Each row comes from the steps of one walk. Every step used is in the known rows, and no mark comes twice. Write the walk behind each row, first mark first.
In the rows, 128 means zero.
Known rows:
nusuv rigaz budi: [119  55 125  92 154 164 112 126 189 114 114 108 142 141 127 117 113 206
 112 145 129  96  88 132 114 151]
menirap budi: [122  45 103 106 161 171  95 146 169 164 119  94 164 143 138 119 132 203
 134 154 139  82 103 119 111 122]
budi rigaz vado: [111  44  95 107 151 158 113 120 137 104 137 108 147  99 122 148 117 176
 149 117 143 115  95 131 117 119]
rulibuv rigaz budi: [117  63 107  96 154 150 114 131 190 100 136 107 157 157 135 112 139 199
 119 139 141  87  91 147 111  93]
rigaz rulibuv: [133  57 118  93 135 139 106 150 140 176 136 107 151 141 124 110 102 192
 136 164 145 116  93 120 129 116]
rulibuv rigaz nusuv vetu: [113  49 117  99 132 147 100 127 204 127 125 119 141 178 123 155 132 174
 132 186 148 117 103 147 122  80]
rulibuv rigaz vado: [111  51 103 103 140 169 131 116 154 133 140 112 151 164 135 131 132 166
 156 125 133 106  94 149 117  84]
vado vetu nusuv rigaz: [102  70 135 111 162 185  90 138 158 160 104 103 158 154  91 125 142 144
 132 158 110 127 102 125 133 170]
rigaz budi: [126  48 123 100 158 144 101 143 183  88 129 102 146 141 127 119 117 200
 115 145 146  94  86 127 108 129]
fipivu menirap: [108  59 119  86 168 153  98 138 203 124 127  96 139 168 118 136 116 171
 135 169 160  78  81 126 106 130]
rigaz fipivu menirap: [108  53 120  85 154 154  95 149 186 114 132  68 128 165 124 136 106 175
 124 155 139  85  62 131 124 126]
rigaz nusuv vetu vado: [112  41 132 100 127 149  96 138 198 121 133 119 134 152 101 166 139 145
 163 191 136 109  99 126 123 125]
budi rigaz nusuv: [114  47  93 117 148 150 102 136 180 111 138 116 139 108 117 136 113 174
 124 153 146 122  96 132 117 121]
nusuv vetu vado rigaz budi: [106  49 139  85 159 133 112 138 189  80 120 103 156 157 102 146 157 173
 146 168 119  98 103 129 124 106]
vetu nusuv rigaz rulibuv: [119  59 121  86 122 169 115 141 109 192 118 118 147 134  99 114 122 171
 132 166 129 125  91 116 152 136]
menirap fipivu: [119  51 139 106 157 151  83 131 172 154 122  80 159 141 108 110 129 189
 141 147 136 113 101 114 113 108]
nusuv vetu vado rigaz: [105  54 133  97 160 148 120 133 178 134 120  96 155 164  99 152 159 152
 168 177 134 112 120 128 126 103]
vado vetu: [118  69 131 121 171 154  78 144 185 141 123  92 161 159 117 118 122 160
 134 157 132 119 103 128 107 149]
budi rigaz: [114  60  95 115 161 151  99 131 162 126 130  97 153 103 117 134 127 187
 134 142 160 111 111 134 114 125]
vetu vado rigaz: [109  65 121 101 166 157 139 140 168 141 136  98 162 158 104 120 154 141
 170 155 125 115 110 127 122 114]
budi rigaz fipivu: [116  56  95 112 149 151  98 142 145 117 135  64 143  98 126 132 117 192
 122 129 142 119  91 135 132 123]
fipivu rigaz: [125  66 128 112 175 167 105 151 161 133 120  95 160 114 123 130 126 160
 135 153 153 113 111 143 113 144]
budi rigaz vado vetu: [104  58 107 124 162 157  83 125 150 106 129 103 158 109 113 139 119 157
 145 119 115 122  92 136 118 143]
nusuv vetu vado rigaz rulibuv: [113  58 135  82 134 128 118 142 147 165 124 107 158 158  98 140 141 164
 166 183 124 120 108 121 145  90]
vetu nusuv rigaz fipivu menirap: [ 95  58 124  74 144 185 107 143 158 132 115  79 126 160  99 141 124 160
 121 157 116  94  59 126 150 149]
rulibuv rigaz: [114  69 104 105 154 158 120 128 179 152 135  98 158 165 130 121 143 178
 140 150 154 103 109 148 111  91]
menirap fipivu rigaz: [122  65 148 112 174 161  83 143 160 144 114  78 168 105 107 114 136 171
 140 146 136 122 111 131 120 124]
nusuv rigaz: [117  62 120 102 155 175 121 126 180 168 112 101 145 152 125 125 118 187
 137 155 147 113 107 131 114 147]
menirap budi rigaz nusuv vetu vado: [ 98  34  96 103 136 157  73 133 185 123 124 121 156 101 106 174 156 179
 157 177 126  84 106 123 129 119]

Which walk is each row?
[113  48  82 109 152 161  85 149 143 139 124  65 159  93 139 132 131 213
 121 130 127  89  92 128 134 116]  menirap budi rigaz fipivu
[ 97  61  94  78 157 175  95 144 194 143 126  71 154 176 146 129 140 194
 125 150 123  53  70 144 134  85]  rulibuv rigaz fipivu menirap budi
[111  57 123  99 145 184 117 132 141 161 112 107 144 140  96 129 139 166
 134 158 137 121 100 124 129 147]  vetu nusuv rigaz
[122  49 124  97 174 138 128 147 180  85 124 100 156 155 123 106 124 189
 113 141 124 108  93 131 114 104]  vado rigaz budi
[129  63 122  93 152 135 131 151 133 174 126 103 160 156 124  96 109 180
 135 161 128 129 103 121 137  88]  vado rigaz rulibuv
[107  66 141 101 159 173  80 139 170 107 103 109 155 144  92 114 140 165
 108 148  96 114  83 127 133 173]  vado vetu nusuv rigaz budi
[106  62 136 113 156 181 101 120 168 143 112 107 151 156 120 133 112 155
 147 129 101 122  91 136 118 161]  nusuv rigaz vado vetu
[116  57 103 105 141 159 120 133 197 139 142 119 148 173 130 122 128 165
 134 162 139 117  96 145 118  86]  rulibuv rigaz nusuv
[104  48 108  86 170 168  84 144 199 144 117  97 152 162 131 133 125 191
 132 169 144  52  81 121 108 125]  fipivu menirap budi
[106  46 105  84 160 169  83 156 183 133 122  66 144 157 139 134 118 195
 121 156 123  60  62 123 129 119]  rigaz fipivu menirap budi
[109  56 143 120 167 186  85 155 116 104 116 109 161 114  93 138 141 106
 144 130  98 132  87 141 137 162]  fipivu rigaz vado vetu nusuv
[128  61 132 107 173 157 101 156 172  79 121 101 157 104 129 121 123 180
 111 143 142  99  94 144 114 146]  fipivu rigaz budi
[115  53 130 115 155 162  88 134 161 117 130 102 154 156 120 129 112 146
 150 130 108 122  87 132 112 143]  rigaz vado vetu
[112  49  83 114 166 164  89 136 161 148 118  98 168  97 130 129 137 207
 132 142 148  82 111 126 115 121]  menirap budi rigaz
[103  69 135 108 148 184  85 147 143 151 110  73 148 149  98 123 138 147
 120 145  88 132  81 127 151 166]  vado vetu nusuv rigaz fipivu
[111  52 134  98 141 151  94 132 181 135 125 100 147 149 104 162 155 164
 170 179 148  99 114 125 118 131]  nusuv vetu vado
[113  57 127  91 168 147 133 144 178  85 137 102 159 151 107 112 152 161
 149 145 113  97  93 129 120 114]  vetu vado rigaz budi
[121  42 139 113 152 153  84 154 189 109 112 116 142 127 118 160 116 158
 127 188 148 127 107 143 125 131]  fipivu rigaz nusuv vetu
[113  74 137  98 137 167  85 145 126 191 107 113 158 145  91 109 126 153
 128 164  98 133  91 119 155 157]  vado vetu nusuv rigaz rulibuv
[ 93  41  95 121 156 183  65 138 112 119 115 112 174 101  99 138 154 151
 141 117  91 101  86 122 136 138]  menirap budi rigaz vado vetu nusuv
[112  51 140 104 143 162  92 148 186 111 123 120 143 119 101 169 145 126
 161 191 134 117 109 140 132 144]  fipivu rigaz nusuv vetu vado
[110  37 106 110 139 136  80 132 189 104 122 116 139 113 111 168 117 183
 124 176 154 121 105 132 123 113]  budi rigaz nusuv vetu
[ 97  54  84  90 176 163  76 130 194 130 116  99 158 119 123 143 131 199
 129 154 149  52  90 126 113 123]  fipivu menirap budi rigaz
[121  53 119 104 162 150 130 157 153 130 129  61 148 160 129 111 119 173
 125 138 121 130  91 132 135  97]  vado rigaz fipivu
[123  61  95  99 141 134 100 138 131 161 133 109 153  95 118 122 107 199
 131 151 154 118 103 127 133 115]  budi rigaz rulibuv
[107  62 160 124 174 171  63 134 152 119 114  84 174 110 104 121 127 137
 152 124  91 131  94 134 127 139]  menirap fipivu rigaz vado vetu
[110  65 132 119 165 164  76 152 152 134 120  97 161 154  90 121 147 136
 132 155 123 126  96 125 127 150]  vado vetu nusuv
[110  54 124  94 133 187 115 147 127 152 117  78 136 139 106 128 133 167
 124 143 114 122  82 126 152 144]  vetu nusuv rigaz fipivu
[113  50 127  89 147 176 111 136 155 107 114 115 144 133 100 123 137 184
 110 145 122 104  83 125 132 151]  vetu nusuv rigaz budi
[ 85  75 136  88 159 183  76 146 173 132 108  74 137 172  91 137 129 137
 117 159  92 103  57 128 151 170]  vado vetu nusuv rigaz fipivu menirap
[119  50 145 113 158 161  82 147 178 130 122  98 153 113 107 119 123 157
 132 159 119 131  93 131 125 119]  menirap fipivu rigaz nusuv
[108  39 122  95 131 197 130 122 119 139 119 119 138 139 101 141 128 151
 150 130 115 122  84 127 135 141]  vetu nusuv rigaz vado
[102  59  84  77 151 145  77 141 159 163 120 110 159 110 121 127 112 209
 126 163 137  60  80 119 135 115]  fipivu menirap budi rigaz rulibuv
